Each row comes from the steps of one path. Every step used is in the known rows, and no mark comes twice. Write the path behind each row, first mark first.
Known rows:
a-x-r: [  0.0  31.9  -3.4   0.0  -2.8   6.1   8.3  14.1   2.7  12.7  -4.4   3.8
  -1.2  -8.6  -7.5   0.6 -14.1   4.7   5.0  -7.5  -5.9]
a-x: [ 10.4  -7.9   1.1   3.2  -5.1   3.5  11.5  15.1   7.1  13.7  -2.2   3.5
  -0.6  -5.4  -7.0  -2.4 -12.7   0.1   7.0 -10.8   1.7]
r-y-a-m-x: [ 10.0  18.6  -1.6  -7.5  16.9  -0.6   2.6  10.6   9.5 -21.1  -3.4   7.4
   2.7  18.5   9.9 -10.9  14.7  -3.8   3.2  19.0  11.4]
r-y-k-a: [ -4.7 -49.5   1.6   4.0  14.1  15.5 -15.2 -18.5  -6.5  -2.1   1.9 -10.4
 -14.7 -11.5   5.4  -2.2  36.3  -9.2 -23.4   3.7   4.8]
a-m: [  7.9   8.5   2.5   6.0  16.4   1.3  -2.2   3.4   7.8   3.5   0.7   3.7
   6.7 -14.3  -2.4   5.4   6.7  16.8   9.6  -5.0   9.5]
y-k: [ -8.2 -21.1   1.1  10.5  -4.9   1.7  -1.9  -6.6  -2.9   0.0   5.8 -13.0
   2.9 -23.3  -6.8  -0.5   4.4   3.3   6.6  -3.2   2.3]
r-y-k-a-m-x: [ -3.3  -6.6   6.6  15.8  11.7   6.0 -21.5  -6.6  -2.4  -4.9   5.5  -3.8
   3.6   5.3  12.0  -8.7  32.9   3.4 -17.8   9.4   5.6]
m-x-y-a-k: [ -5.2  -1.0  -3.9 -30.4 -23.2 -18.4  19.8   4.5  -3.2 -32.8   8.4   1.5
   2.3  25.1   0.5 -15.2 -30.8  -3.6   6.9  13.1  -3.9]
x-r-m-y: [  1.4  35.1  -9.2   1.9  -9.4  -0.9   7.5 -10.3   2.2  32.7  -5.9   0.8
   1.8  -2.3  -1.8  16.9  -5.0  -2.0  12.1  -4.1  -5.9]
k-a: [  4.2 -34.4   1.0   0.8   9.4   5.7 -14.6  -1.3   0.0  12.9  -6.2   1.2
  -8.6 -11.5  -1.6   6.7   8.8  10.3 -13.8 -12.8   1.3]
k-a-m-x-y: [ 3.6 -6.8  6.4 -1.0  4.3 -5.3 -2.5  0.2  1.9 -6.2  3.7 17.7  3.0 21.7
  0.2  2.7  8.9 16.8 -8.7 -5.9  0.3]
r-m-x: [  5.8   2.9  -4.9   2.7 -15.1  -5.8  -6.5  -7.9   4.2  23.6 -11.3   7.7
   4.1   6.9  -3.6   0.7 -14.5  -1.2   5.6   0.7   3.6]
a-x-r-m-y-k: [ -6.1  38.5  -3.8  16.3 -27.9  -2.2  12.7  -7.9  -1.1  29.6  -0.5  -8.1
  10.5   1.2  -0.9   6.0 -14.1 -17.4  15.4  -2.2  -9.3]
k-a-x-y: [  7.1 -39.5   3.4  -9.1  -3.0   5.2  14.7   0.9   1.1   2.9  -0.1  15.0
 -12.5  15.1  -6.1   2.3  -0.8  -6.0 -13.8 -14.1  -2.8]
a-m-x-r: [-3.5 66.1 -0.3  7.6  4.4 -4.0 -8.7 14.4  3.6  4.2 -0.5  6.8 14.6 -1.2
 -1.3  1.6 -5.6 26.2 10.5  0.9 -2.9]
k-a-x: [  9.4 -27.6   3.5   4.6   0.2   5.5  -4.4  12.2   3.4  18.3  -7.2   4.9
  -5.4  -0.5  -1.0   0.3  -3.1   0.6 -11.8 -16.2  -0.6]
x-r-y-a-k: [ -7.4  27.9 -11.4 -32.4  10.6   5.4   4.0  -5.6  -5.9 -25.3  -0.9  -9.7
 -11.5  -1.7  10.3 -10.4  -0.9 -10.8  -8.4  24.1   0.8]
y-k-a-m-x: [ -7.3  -0.1   8.8  23.7  -0.9  -6.0 -25.8   2.1  -2.6   0.9   3.0  -4.0
  16.1  -2.4   5.4  -4.1   9.9  16.9  -5.7  -2.3   1.0]
k-a-x-r-y: [  3.4   4.7  -2.8  -6.5  16.2  20.1  -4.0   2.6  -1.3  11.4  -9.3   5.5
 -18.2   3.7   4.8  -0.5  16.3  -7.5 -24.9  -0.3  -3.2]
y-a: [  4.3 -13.0  -5.1 -12.6   6.2  -2.8   8.4   5.0   5.0 -10.8  -5.4  -0.3
  -3.8  -6.3  -3.1  -0.7  -5.3  -2.9   7.8   1.4   5.7]
x-y-k-a-m: [ -7.5 -30.2   7.4   4.8   9.6   2.4  -2.7 -21.0  -5.4 -15.8   9.4   2.8
  -0.1  -2.7  -0.6   4.9  23.2   5.3 -11.8  -3.9   3.7]
m-x-k-a: [  1.2  -7.2   9.8  12.6  -3.7 -10.2 -33.5  14.9  -6.3   6.9   0.8  -3.2
   6.1  -8.4  -1.5  -0.9 -20.1  16.5   0.9  -6.1  -5.3]
y-k-a-x-r: [-13.4   6.2   1.2  11.6  -5.0   7.4 -11.1   0.7  -8.0   8.7  -1.9  -6.9
  -0.2 -11.1  -0.7  -1.0  -0.5  -0.7 -12.9  -8.3  -9.7]

Which path is each row?
[  7.2  11.1  -0.9  -4.8  19.4  -4.6   2.3   5.6   8.9 -15.7  -4.8   4.5
   6.2  -3.9   1.8   0.9   3.6   5.3  12.2   4.6  12.2] : y-a-m
[  2.2 -25.5   8.6   8.7  10.4  -1.3 -29.4   2.8  -6.4   4.5   0.9  -5.3
  -2.7 -25.2  -2.9   6.6 -10.5  11.1  -3.6  -9.2   0.3] : x-k-a
[ -1.9 -31.2  -0.1  17.4 -14.4  -3.4  -9.8 -22.7  -3.7  28.0  -2.0 -10.1
   3.1  -1.2   4.7  11.1  10.8 -12.8  -3.7  -7.4  -2.1] : r-m-y-k-a
[ 8.9 -4.4 -4.2 -5.1 -5.9 -8.4 21.1 16.4  7.8 -0.1  1.3 -4.6  2.9  4.7
  0.1  5.1 -4.9 -5.0 20.9 -2.3 -1.5] : m-y-a
[  4.8  -1.1  -0.8 -18.2  14.6  -4.4  22.2  -5.2   6.4 -30.8   2.6  14.0
  -1.3  11.8  -3.4   2.8   3.3  -1.3   8.6   6.2   9.7] : x-y-a-m
[-12.9 -35.7   4.5   1.8 -16.9  -4.6  -0.7 -10.3  -8.9  -9.4   8.9   0.6
  -1.2  12.5  -3.8  -3.5   6.0   2.1 -11.3  -4.3  -7.8] : m-x-y-k-a
[ -9.5  44.7 -10.2 -28.0  -3.5  -3.0   1.3   6.2  -5.6 -24.6   0.1  -7.6
  -3.3  14.1  11.6 -17.7 -12.9  -5.7  -5.1  27.2  -4.7] : m-x-r-y-a-k
[-2.5 34.5 -6.8 -6.9  5.5  9.6 -0.5  5.3 -0.2  2.9 -2.7  2.2 -7.2  4.8
  0.1 -3.7  9.1  5.7 -4.4  9.8 -4.9] : m-x-r-y
[  3.7  -8.8  -4.8 -11.1 -19.6  -6.5  13.1 -18.6   2.3   8.4  -3.9  17.4
  -3.7  22.8  -8.3   3.0 -10.7  -6.8   2.9   1.3   1.4] : r-m-x-y
[-11.8  15.5   1.2   8.3  29.6  16.7 -21.1 -19.6  -7.7  -6.5   0.9  -6.2
  -5.3 -13.7  10.0   2.3  39.9   3.8 -24.0   9.7   3.4] : x-r-y-k-a-m
[  7.5 -19.2   1.2 -10.2  -9.6   2.7  31.6   4.9   5.2  -2.9   5.1  13.0
  -7.8  11.8 -11.9  -0.2  -8.7  -5.9   4.9  -9.0  -0.6] : a-x-y
[ -3.2 -13.3   1.9  17.0 -16.1  -4.1  11.5   4.8   0.1   9.6  14.0 -18.0
   9.2 -14.1  -3.1   4.8   5.1   1.5  17.1  -7.8  -5.4] : m-y-k
[  5.9  -0.7  12.4  15.8  24.0  -4.0 -34.4   3.7  -2.8   1.0   2.9  -0.3
   6.8 -23.9   2.1   7.6  -2.4  20.1   0.7  -6.0   6.4] : x-k-a-m
[ -5.2 -25.9   3.7   0.6 -18.2   1.9  28.2  -4.3  -1.3 -10.2  12.4   0.4
  -2.0   3.4 -11.1  -4.7  -5.0 -12.1   5.3  -4.8  -2.3] : a-x-y-k
[-15.7  -8.8  -2.4   1.1  17.1  18.7 -16.2 -20.5 -11.6  -2.2  -1.7 -10.6
 -15.1 -15.6   4.7   1.1  32.9  -3.8 -27.4   7.4  -2.9] : x-r-y-k-a
[ 12.9  15.1   6.2   6.7 -14.6 -15.8  16.1  32.1   4.6  -4.6   7.3  -7.4
  11.4   2.3  -0.7  -1.7 -35.2 -11.8  32.0  -1.8  -4.5] : m-y-a-x-k
[-10.7 -32.9   0.9  -4.1  -8.9   2.3  17.8 -17.7  -5.3 -15.7  13.7  -3.1
  -4.8  -7.9 -11.5   1.4   6.5  -3.7   2.9  -1.8  -0.6] : x-y-k
[  3.1   3.1  -4.5 -13.9 -16.5 -16.2  17.8  14.5   1.8  -8.0   8.9 -15.3
   8.3   4.9   7.5  -3.9 -21.6  -4.3  17.1   4.8  -3.5] : m-y-a-k
[ -3.8 -32.9   6.3  15.3  -8.0   4.5  -8.7   1.9  -3.3  10.3  -0.1  -7.5
   0.0  -8.6  -0.7  -4.5   1.2  -4.7 -11.5 -10.8  -2.1] : y-k-a-x
[  1.7  38.1 -10.6 -12.8  -4.8  -0.2   8.2  -7.3   3.5   8.1 -21.2   9.5
  -2.5   9.0  -0.8   0.2 -23.2 -22.1   4.4   7.4   1.9] : y-a-x-r-m
[-10.2 -35.3   0.5   1.7 -22.4  -5.7  -6.7 -33.0  -8.9   4.7  -1.9   6.8
  -2.0  19.8  -1.9   0.5   1.0 -12.5 -14.1   1.3  -2.4] : r-m-x-y-k-a
[ -0.4  10.0   5.9  23.7  -4.2  -6.6   7.0   5.3   3.9   5.3  16.8 -13.2
  19.5 -12.3   2.2   5.6  11.6   9.8  21.4  -4.5   0.8] : a-m-y-k
[ -2.4  20.2 -11.1 -23.4  22.2  11.8   7.5  -4.2   0.1 -18.0 -10.3   0.6
 -16.5  -1.7   2.6  -1.0  13.6 -10.7  -5.4  16.6   3.4] : x-r-y-a
[ 11.6  -4.3  -8.7  -6.4 -10.0 -10.0  15.8  -6.6   7.9  13.2  -9.1   0.6
   1.8  10.8   2.3   8.7  -8.6 -18.7  17.2   2.0   3.8] : r-m-y-a
[ -0.4  13.1  -1.0   1.8   3.6   9.1  -7.7   9.7  -1.4  17.3  -9.4   5.5
  -5.9  -3.4  -1.4   3.7  -4.9   5.8 -13.0 -12.2  -8.3] : k-a-x-r
[ 12.2  -1.9   3.1  -7.9  11.1   3.7   4.6  14.0   2.3 -20.1   1.4  -2.9
  -7.8  -0.5   2.1 -11.5 -14.5 -23.5   9.5  14.5   7.1] : r-y-a-x-k
[ -4.2  46.8   1.9   8.6  10.9  -1.9 -25.7  10.5  -0.6   9.8  -5.8   8.2
   9.4   2.1   4.7   4.1   3.4  27.0  -8.9  -4.1  -4.9] : k-a-m-x-r
[  6.5  27.6   0.4  -0.4   3.2 -12.4   0.4  18.8   8.8 -15.2  -3.6   6.5
  14.7  11.1   3.4  -6.5  -8.3  10.2  14.4   7.1   7.2] : y-a-m-x
